Known rows, with every step that occurs
nafe musun: 5.4,-1.0,-3.0,11.1,-2.1,-3.5,-4.6,0.4,-8.5,-7.3,-1.3,-10.4,-9.7,15.3,0.1,8.2,2.2,-35.5,2.1,1.7,9.7,-33.7,2.0
musun nadu zifi: 14.7,6.0,-2.8,-3.1,-4.8,-5.5,-1.5,20.8,-0.6,3.2,-17.6,7.8,-9.0,-7.0,1.8,-9.5,-4.7,16.7,3.2,2.9,-10.2,32.9,10.1
musun vuko sufesud: 5.9,-2.9,11.9,-5.9,13.7,0.5,9.2,-5.9,-8.0,1.4,-13.0,-4.1,24.0,-0.2,-12.3,18.5,3.1,-17.6,3.6,-20.1,0.6,-11.6,0.0
nadu zifi vuko sufesud nafe musun: -17.9,-1.0,3.1,5.1,1.5,0.5,5.0,-10.4,9.7,-4.9,10.7,-8.8,-8.4,0.8,15.7,13.4,4.1,-4.7,-1.0,4.1,-0.4,-17.3,0.9
nadu musun vuko sufesud: 14.6,-7.1,15.7,-13.2,6.5,10.1,8.1,-5.7,-2.1,10.6,-3.2,-8.3,-0.5,11.0,-17.5,2.5,-2.0,-34.0,8.6,-32.7,4.7,14.0,5.1
nafe gurep vuko: 56.4,-1.3,-1.0,19.8,-2.8,9.2,-20.8,-9.3,-20.1,3.1,4.5,1.9,19.8,-6.1,10.6,-2.1,15.7,11.3,-2.0,12.4,-6.1,-2.2,0.8
nafe musun vuko sufesud nadu zifi: -20.4,-19.1,7.1,0.1,12.4,1.7,2.8,-7.5,14.3,6.4,8.5,-9.2,1.0,0.1,8.8,22.6,4.7,-13.9,5.6,-32.2,2.7,-38.0,-2.4
musun nadu zifi nafe: -2.9,13.3,-8.4,0.0,-8.4,-6.1,4.4,16.9,3.6,-2.9,-14.8,10.8,-17.0,-1.9,-5.1,-15.0,-12.1,31.8,4.4,15.7,-7.4,43.2,7.3
nadu musun vuko sufesud nafe gurep: 18.0,-7.1,12.6,-8.7,5.8,20.0,-7.3,-14.3,-0.8,12.2,4.7,-3.8,6.8,0.4,-15.7,-6.8,2.3,-22.9,-0.9,-14.4,6.5,37.0,-2.0
musun vuko sufesud nadu zifi nafe: -27.1,-4.9,9.4,-10.8,9.8,-3.0,20.8,-2.1,10.3,6.4,-3.8,2.6,4.1,-4.3,-9.6,5.6,-4.2,17.2,8.2,-15.1,-4.1,0.4,-4.2
nadu zifi nafe musun vuko sufesud: -38.2,1.9,8.0,6.5,10.7,0.5,20.0,-12.1,11.9,-1.7,4.0,-4.2,-15.6,6.4,-3.3,7.0,-5.1,7.1,7.2,11.9,1.8,1.3,-3.9
nadu zifi vuko sufesud: -4.8,-0.2,10.0,-0.4,5.1,-5.7,18.1,-2.4,-1.4,-0.3,1.0,-3.3,-8.0,4.2,10.8,10.6,5.1,3.6,4.7,2.4,-7.6,-15.5,5.6
musun nadu zifi vuko sufesud nafe: 3.6,3.7,-9.2,-3.2,-8.4,-0.8,-7.8,9.3,7.9,-4.6,-5.2,5.4,-0.6,-11.8,12.4,2.1,-3.6,20.8,-3.8,-7.7,-7.6,23.1,9.0
nafe musun vuko: -0.5,-5.3,0.1,8.6,5.5,4.0,-16.3,-9.4,3.3,4.2,-4.0,-14.4,9.7,8.0,-4.5,23.6,7.8,-24.5,8.8,-22.4,6.3,-33.3,-2.9
musun vuko: 10.2,6.0,6.8,-3.0,5.8,0.8,-7.1,-1.1,-5.1,10.4,-20.9,-6.3,20.9,0.3,-20.0,10.3,5.5,-5.8,11.8,-11.0,-3.0,-2.1,-2.3
vuko sufesud: 12.2,1.0,9.4,-2.6,5.3,-9.3,28.3,4.8,-23.6,-15.9,-7.2,1.7,0.0,8.3,-4.1,2.2,-3.8,-33.8,-6.1,9.2,5.9,-13.7,6.6
nafe gurep nadu: 25.3,-4.7,1.4,-1.0,8.0,2.2,-15.5,9.0,-12.8,18.0,4.2,12.4,10.8,-7.4,2.5,-20.7,9.4,16.8,-8.4,18.5,-5.9,10.6,-9.0
zifi vuko sufesud: 11.6,-0.3,-1.6,-0.1,-3.0,-7.9,8.3,-3.2,-13.8,-12.5,0.5,-3.8,6.1,13.6,7.0,18.6,4.3,-14.7,0.5,-16.0,0.5,-36.2,7.5
zifi vuko: 16.9,8.5,-7.0,2.0,-11.1,-7.5,-7.5,2.0,-9.9,-4.0,-7.5,-6.3,3.8,14.7,-0.6,11.6,6.6,-2.4,8.3,-7.0,-2.8,-26.6,5.0
sufesud nafe musun: -6.9,12.5,-9.3,10.3,-11.5,3.0,-14.6,-2.8,-0.8,-12.8,-3.2,-9.1,-3.1,1.6,-7.6,-6.4,-2.1,-29.3,-7.9,28.0,13.9,0.4,-4.5
gurep vuko sufesud nafe: 24.8,6.5,-1.2,13.3,-9.1,1.3,1.0,-9.3,-9.9,-18.0,1.5,-6.6,20.4,-8.0,8.4,8.6,-0.6,-16.0,-6.2,1.5,2.9,-19.4,5.8
nadu zifi vuko: -1.5,7.1,5.4,1.5,-1.3,-5.2,5.1,1.9,1.7,6.8,-5.0,-5.0,-9.0,5.1,4.5,5.5,6.3,12.9,11.1,8.1,-10.2,-7.1,3.2
vuko sufesud nafe gurep nadu zifi: -4.9,-2.8,8.0,-3.1,10.8,4.5,8.6,-2.3,-4.4,-0.6,10.0,10.1,6.6,-17.2,6.5,-16.9,1.0,0.1,-20.1,32.8,1.7,22.7,-7.6

Rows
-33.6,0.4,-2.8,-3.6,-8.2,-11.6,17.4,12.8,14.8,2.8,4.3,4.0,-35.1,5.0,-0.8,-18.9,-9.2,23.6,9.4,15.3,-2.2,-1.9,-3.3 => sufesud nadu zifi nafe musun
3.8,-7.0,-5.2,-7.9,-8.6,-11.3,9.1,5.1,-4.9,-8.5,4.3,0.6,-1.0,9.3,10.6,12.2,1.9,-1.8,2.3,-25.3,-2.4,-41.2,6.2 => zifi vuko sufesud nadu
16.3,-0.1,11.8,-10.7,0.6,10.0,-5.5,-2.2,0.3,18.0,-9.5,-10.1,-1.9,11.6,-24.5,-4.1,-0.1,-23.7,14.5,-26.2,2.0,20.2,3.3 => nadu musun vuko
-13.8,-6.1,7.6,-21.3,6.5,6.9,-6.9,5.4,14.8,22.2,4.7,-1.9,8.3,-5.9,-12.1,-12.6,-6.8,-8.6,-0.6,-27.7,1.0,13.9,-6.8 => gurep nadu musun vuko sufesud nafe
-20.6,12.7,-11.0,13.0,-8.4,-6.0,7.5,-3.9,-3.9,-17.3,-0.5,-3.4,-20.7,22.8,-13.3,-4.2,-10.1,-7.2,4.2,24.2,12.1,-9.3,-1.9 => zifi nafe musun
3.2,-2.9,-7.4,-1.9,-1.1,1.6,-12.7,-6.5,-2.6,-3.0,13.8,3.7,16.4,-5.1,12.6,4.0,6.8,7.1,-11.9,-3.3,-0.3,-15.5,-4.3 => zifi vuko sufesud nafe gurep nadu
-35.5,-2.0,-8.0,3.1,-0.9,-3.7,9.1,-8.4,10.0,-9.8,6.6,-2.0,-10.2,13.2,-8.9,7.6,-9.2,2.6,6.1,-9.5,9.6,-18.6,-5.5 => zifi nafe musun vuko sufesud nadu
-29.8,-10.0,4.4,-5.0,2.6,-10.8,34.6,4.7,4.7,-10.1,11.0,5.0,-25.9,4.9,8.2,-5.0,-10.0,-2.6,-1.4,3.9,3.7,-16.0,1.4 => vuko sufesud nadu zifi nafe musun
-0.6,9.8,-18.0,8.6,-15.8,3.8,-26.0,4.4,4.5,-13.1,-5.3,-3.3,-1.3,-5.0,-2.3,-5.8,-5.1,-16.0,-9.8,13.8,10.5,13.0,0.2 => sufesud nafe musun nadu
2.1,6.3,-6.3,0.8,-8.8,-3.5,-0.2,-6.5,-7.5,-17.0,1.1,-3.9,8.1,5.0,3.4,11.9,1.7,-13.5,-5.4,-0.8,4.0,-19.0,3.3 => zifi vuko sufesud nafe
21.6,-18.3,11.0,-10.5,16.7,13.8,-13.9,-2.8,-2.6,26.7,14.7,8.0,12.2,-7.2,0.9,-13.0,9.3,4.7,-5.9,-14.8,-3.4,17.9,-8.2 => nafe gurep nadu musun vuko sufesud
-12.6,9.2,-6.8,7.9,-5.2,8.5,-24.3,-10.6,8.2,-3.7,-4.7,-11.9,12.3,-4.1,-11.5,5.4,1.7,-20.9,-2.1,7.9,11.2,-0.2,-8.3 => sufesud nafe musun vuko
-11.1,-11.1,14.1,-13.6,12.6,-2.5,15.7,1.1,7.2,11.0,-5.7,0.4,10.7,-8.4,-4.3,10.0,2.2,4.7,7.2,-24.1,-6.1,-7.2,-1.8 => musun vuko sufesud nadu zifi
1.8,-1.7,5.2,-18.4,-0.4,-2.9,-2.2,18.9,4.0,22.2,0.1,0.3,-10.9,6.7,-10.1,-23.6,-7.9,-11.7,3.6,-12.9,-1.2,6.4,-1.1 => gurep nadu musun
-9.4,-2.4,0.2,-9.7,-9.9,-12.0,7.6,16.5,10.8,11.2,-1.3,2.1,-19.0,-0.1,7.3,-8.6,1.0,27.2,11.9,-4.2,-11.9,-12.5,1.3 => sufesud nadu zifi vuko
2.5,9.9,4.6,15.5,0.3,3.9,7.2,-9.3,-1.1,2.5,5.2,4.5,-10.1,-2.2,1.2,-14.4,1.8,38.0,5.4,41.0,-8.2,27.5,-3.5 => nadu zifi nafe gurep vuko
-0.9,4.3,7.5,14.6,5.4,3.8,17.3,-12.4,-3.1,-2.4,9.8,6.0,-8.8,-2.5,6.4,-9.4,-0.2,30.8,0.5,35.2,-5.9,20.8,-1.5 => nadu zifi nafe gurep vuko sufesud
-2.9,-5.9,6.1,-6.8,15.2,10.4,-12.1,-9.5,2.7,11.3,0.4,3.0,34.2,-18.2,-6.6,3.7,5.9,4.2,-8.6,-7.2,-0.2,10.5,-11.8 => musun vuko sufesud nafe gurep nadu
8.0,9.0,-5.4,0.6,-3.1,6.9,-23.6,4.3,-4.9,7.7,2.0,9.1,12.6,-17.0,-6.1,-30.1,3.7,12.9,-16.3,42.2,1.5,34.1,-13.3 => sufesud nafe gurep nadu
17.9,6.0,-11.2,11.6,-8.3,3.2,-12.1,5.3,3.2,1.3,-2.2,11.8,-3.9,-11.3,9.3,-10.5,-2.9,48.5,2.3,10.7,-11.5,40.6,6.0 => musun nadu zifi nafe gurep vuko
4.7,-1.6,2.5,-3.1,6.7,3.5,3.2,-0.8,-12.3,-6.3,7.7,10.4,12.5,-12.9,2.3,-15.9,0.2,-10.2,-21.3,26.4,5.9,15.0,-6.7 => vuko sufesud nafe gurep nadu
14.9,-4.2,-14.4,8.3,-7.5,-1.9,-18.9,9.4,-1.6,-7.9,-4.8,-2.9,-7.1,7.1,7.4,8.4,-1.1,-19.5,-0.8,-17.8,5.6,-16.3,7.8 => nafe musun nadu
-8.2,7.0,-17.5,9.0,-15.2,5.4,-28.4,-1.0,15.6,-7.1,2.0,-5.7,-4.2,-7.5,8.7,2.6,-1.5,0.7,-5.1,4.9,4.3,8.3,0.2 => sufesud nafe musun nadu zifi vuko
-24.2,-3.1,6.9,-11.1,1.9,-13.4,41.0,10.4,-0.5,-8.7,3.2,9.9,-23.0,2.5,0.4,-12.7,-11.8,5.6,-0.9,12.6,-0.7,1.1,2.1 => vuko sufesud nadu zifi nafe
0.7,9.5,3.2,-1.9,-1.9,-3.4,18.5,0.3,-15.6,-20.3,-5.8,1.3,4.0,-1.5,-8.2,-7.6,-6.6,-32.0,-14.2,26.8,10.5,7.7,1.7 => vuko sufesud nafe
-26.1,9.1,-8.3,10.6,-1.9,0.0,-2.3,-11.6,5.4,-7.4,-2.6,-6.6,-6.2,17.1,-17.3,7.6,-5.9,0.1,9.5,5.1,9.4,-9.2,-6.1 => zifi nafe musun vuko
8.4,7.8,-8.0,3.5,-5.0,0.5,-4.6,11.3,0.3,1.7,-7.9,15.8,-12.6,-6.6,0.3,-19.1,-5.2,41.7,-0.1,22.4,-8.6,53.7,3.7 => musun nadu zifi nafe gurep
0.2,-12.5,-8.8,7.1,-0.7,-0.4,-10.2,0.6,9.7,-5.8,8.3,-4.6,-9.3,2.8,24.3,21.7,2.1,-7.2,-0.7,-30.3,0.3,-25.5,9.1 => nafe musun nadu zifi vuko sufesud
13.6,-8.3,3.2,-0.3,10.7,3.9,-16.8,2.8,0.3,25.4,12.5,9.6,6.8,-10.6,14.3,-12.2,14.7,37.0,-3.6,12.8,-13.5,5.0,-9.5 => nafe gurep nadu zifi vuko
2.6,-2.1,-16.5,4.7,-11.3,0.1,-15.1,-5.7,2.1,-18.5,7.4,-4.1,6.8,2.7,15.0,20.6,0.6,-12.4,-8.0,-21.9,5.7,-25.1,6.5 => zifi vuko sufesud nafe musun nadu
-2.7,-10.2,8.7,-13.3,8.8,-3.6,10.6,2.2,-0.1,5.8,-8.4,0.6,16.6,-4.3,-8.5,11.5,0.6,-4.1,5.8,-29.5,-2.0,-15.3,-1.2 => musun vuko sufesud nadu
11.3,-1.3,-6.0,-3.8,-3.8,-4.8,-1.8,11.7,3.8,-1.2,-6.0,6.0,-2.7,-5.0,14.7,8.3,-1.0,18.1,1.1,-18.8,-10.6,9.5,12.3 => musun nadu zifi vuko sufesud
